Every row comes from one small tree of marks. The marks that hang from a mark follow it in brackets, in alphabetical order. Every link used is in the known rows. Which tree was each row made from?
Known rows:
gake[budev[nuse tibat] zitol]: [  2   6  17  16  12  10  35   4   0 -21 -15 -18  -7   8   2   2 -19   5
   2   4  -4  11   3 -15  12]
goluko[budev[goseli lenen sogi tibat]]: [-14  13   7  -2  10  19  20   9   1  -1 -13 -11 -13  10   3  14 -28   8
  18   5  -6   7  25   2  20]
goluko[budev[sogi tanevut]]: [ 12  15   8  12  10  -1  10   9  -4  -2  -9 -10  -9  -2   1   0 -18  14
  19  -2 -11  19  14  -5  16]
goluko[budev[lenen nuse tanevut tibat]]: [  0  16   9   6  10   5  29   7  -3  -2 -29 -14 -15   3  -4   4 -12  18
   6  21  -3  13  17   5  18]
tanevut[budev[lenen nuse tibat]]: [ -5  17  15   0   0   9  50  -1  -4   1 -21  -8 -17   9  -1   1 -20  15
  -4  20   7  10  14  -4  15]
nuse[budev[sogi tibat]]: [ -7  12  13   7   3  10  11   5  -5   0  -9  -6 -10   8   3   7 -27   4
   9   3  -6  15  16  -5  10]
nuse[budev[goseli tanevut tibat]]: [ -2  10  13  11  11   4  18   4   0   8 -13  -8 -15   2  -1  15  -8   8
  12  -2 -12  17  13  -5  11]
goseli[budev[nuse]]: [  8  13  15  11   3   4  23   6   8   4 -22  -8 -10   4   7   0 -12  10
  -3   2   0  19   7  -6  16]
tanevut[budev[goseli nuse tibat]]: [ -3  16  19   1   5   9  48   1   2   5 -13 -11 -13   5   0   6 -18  14
   9   5   3  10  19 -14  24]
goseli[budev]: [  9   7  11  15   4   2  18   2   6   3 -12  -6  -9   7  11   0 -15   4
  -4  -5  -3  21   2  -7   9]
gite[budev]: [ 12   3   7  12   9   1  22  -4  -3 -10   0 -14  -3   0  -6  -8 -16   4
   0  -7  -5  20   6 -15   0]
budev[lenen sogi]: [  0   9   6  -1   5   5  16   5  -2  -1 -10  -6 -13   8   1   2 -24   8
   1   1  -7  12  14  -2   6]
nuse[budev[lenen tibat]]: [-11   6  11   5   4  12  19   3  -5   0 -16  -8 -15  10   0   7 -19   3
  -2  14  -4  16   7   2   2]
babab[budev]: [ 14   2  10  10   6   1  13  -1  -1  -2  -5 -12  -2   3   2  -6 -14  -3
  -9  -5  -4  18   5 -16  -1]
gake[budev zitol]: [ 11  -2  11  22  13   6  23   3   0 -18  -3 -16  -5   6   3  -2 -18   1
   2  -8 -11  15  -8 -17   1]
babab[budev[goseli sogi tanevut tibat]]: [  8  13  12  -1  12   3  17   0  -1   8  -9  -6 -11   5   4  13 -17   2
   3  -9 -10  10  30 -12  13]
babab[budev[sogi]]: [ 12   9  10   3   5   5   8   2  -3   0  -3  -8  -4   5   2  -2 -24  -3
  -3  -9  -6  15  14 -14   4]
tanevut[budev[tibat]]: [  2  10  16  10   0   1  40  -5  -4  -2  -4  -6  -9   9   6  -4 -21   9
   1   6   3  16  10 -14  11]
gake[budev[goseli] zitol]: [  6  -3  13  17  16  12  23   6   5 -12  -2 -17  -8   5   1   7 -15   0
  10 -18 -14  11  -4 -18   6]
goluko[budev]: [  8   5   8  18   6   4  13   7   1  -8  -6 -15  -3   1   3  -6 -17   8
  12   2  -5  20   3  -8  10]
gake[budev[goseli sogi]]: [  6   9  14   9  14  11  16   7   2   1   2 -16  -9   5  -4   7 -24   2
  14 -24  -9  10  13 -14  13]
goseli[budev[lenen sogi]]: [  0  14   7   1   4   9  15   5   2   6 -19  -1 -17  13   9   8 -24   5
  -3  -1  -3  14  12   2  11]
budev[goseli lenen]: [ -3   4   7   1   9   8  21   5   5   3 -10 -10 -14   4  -1   8 -14   6
   3  -4  -9  11  10  -4   6]
tanevut[budev[goseli lenen nuse sogi]]: [ -5  21  14  -8   6  15  39   9   0  11 -16  -8 -21   5  -8  10 -23  16
  11   1  -3   5  21  -5  23]

Which tree is each row?
[  5  21   8  -2   8   0  22   8  -2   4 -23  -7 -19   1  -6   5 -16  18
   2   6  -8  12  20   1  14] -> budev[lenen nuse sogi tanevut]
[ -7   4   7  -1  12  13  34  -4  -2  -4  -7 -14 -12   8  -7   7 -19   3
   0   0  -4  10  19  -7   5] -> gite[budev[goseli lenen tibat]]
[-14  19  10 -11   8  16  28   9   4   3 -21 -11 -17   9  -2  14 -25  12
   7   7  -4   5  30  -2  21] -> budev[goseli lenen nuse sogi tibat]
[ -5  16  14   3   5  12  32   3   4   3 -32  -6 -17  14   8   8 -17   9
 -12  16   5  14  14   3  16] -> goseli[budev[lenen nuse tibat]]
[  6  10  13   7  12  10  28   7   0  -3 -15 -19 -12   6 -12  -1 -15   8
  -3   1  -1  12   2  -4   6] -> gake[budev[lenen nuse]]
[  8  13  15   2  13   2  27   1   3   7 -19 -12 -11   2  -1   8  -7   6
  -2  -1  -4  12  24 -13  15] -> babab[budev[goseli nuse tanevut tibat]]
[ -6  15   7  -5  11   4  24   3   0   6 -16  -4 -20   9   0  18 -19  11
   7   0 -11   8  28   0  15] -> budev[goseli lenen sogi tanevut tibat]
[  6  14  12   0   9   1  29  -2  -5   3 -28 -10 -14   7  -3   4 -10   7
 -15  15  -1  12  18  -3   6] -> babab[budev[lenen nuse tanevut tibat]]
[ -4  15   8  -1  11  12  10  10  -3  15 -16  -5 -23   2  -8  18 -14   9
  14  -5 -17  12  16   4  10] -> nuse[budev[goseli lenen sogi tanevut]]
[ -3  22  16   4   2   9  26   5   5   3 -23  -5 -12  12  12   8 -26  10
  -1   5   2  14  23  -5  24] -> goseli[budev[nuse sogi tibat]]
[  0   8   7  -3  13  16  33   4   0  -1 -14 -18 -13   0 -15   3 -13  10
   3  -1  -5  11  14  -7   8] -> gite[budev[goseli lenen nuse]]
[ -4   9  11   6   3   8  27  -1   3   2 -22  -3 -16  17  13   7 -20   4
 -10  10   2  15  10   3   8] -> goseli[budev[lenen tibat]]
[ 12   2   8  16  16   2  27   2  -5 -13 -15 -12 -16   6  -3   4 -10   6
  -1  -3 -15  13  -6  -6   0] -> gake[budev[lenen tanevut] zitol]
[ -4  10  13   2   1   5  43  -5  -6  -1 -10  -5 -16  12   2   1 -21   9
  -5  12   4  10  10  -5   7] -> tanevut[budev[lenen tibat]]
[ -2  22  10  -5   7   2  29   5  -3   1 -26  -6 -19   7  -2   9 -20  17
   0  14  -5  10  27   1  17] -> budev[lenen nuse sogi tanevut tibat]
[  1  15   5   2  14   9  13  12  -1   7 -15 -10 -18   1  -3  13 -17  15
  22  -3 -15  11  19   3  17] -> goluko[budev[goseli lenen sogi tanevut]]
[ -7  13  11   4   7  14  28   8   0  -7 -25 -17 -10   6  -1   2 -20  13
   6  22   2  12  13   3  16] -> goluko[budev[lenen nuse tibat]]
[  4  13   8  -3   8   2  19  -3  -8   3 -17  -4 -14  12   1   7 -21   2
 -10   5  -6  10  23  -3   4] -> babab[budev[lenen sogi tanevut tibat]]
[  5  15  10   5   5  -6  21   0  -2  -2  -9  -3 -10   6   5   4 -21  12
   5   1  -8  15  24  -8  12] -> budev[sogi tanevut tibat]
[ -6  16   9   1   7   6  15   4  -9   6 -20  -3 -20   9  -3  13 -20   8
   5   9 -10  13  19   6   8] -> nuse[budev[lenen sogi tanevut tibat]]
[  3  15  11   6  10   6   7  11  -1  13  -9  -6 -17  -2  -4  14 -14   9
  18 -12 -18  16  16  -4  13] -> nuse[budev[goseli sogi tanevut]]
[  7  14  11   4  16   3  37  -1   1  -1 -14 -16 -11  -2  -9   5  -9  13
   7  -2  -6  14  24 -13  16] -> gite[budev[goseli nuse tanevut tibat]]
[  4   8   7  -3   6   9  10   2  -4   2 -11  -7 -11   9  -1   2 -25  -2
  -9  -1  -5  11  14  -6   1] -> babab[budev[lenen sogi]]
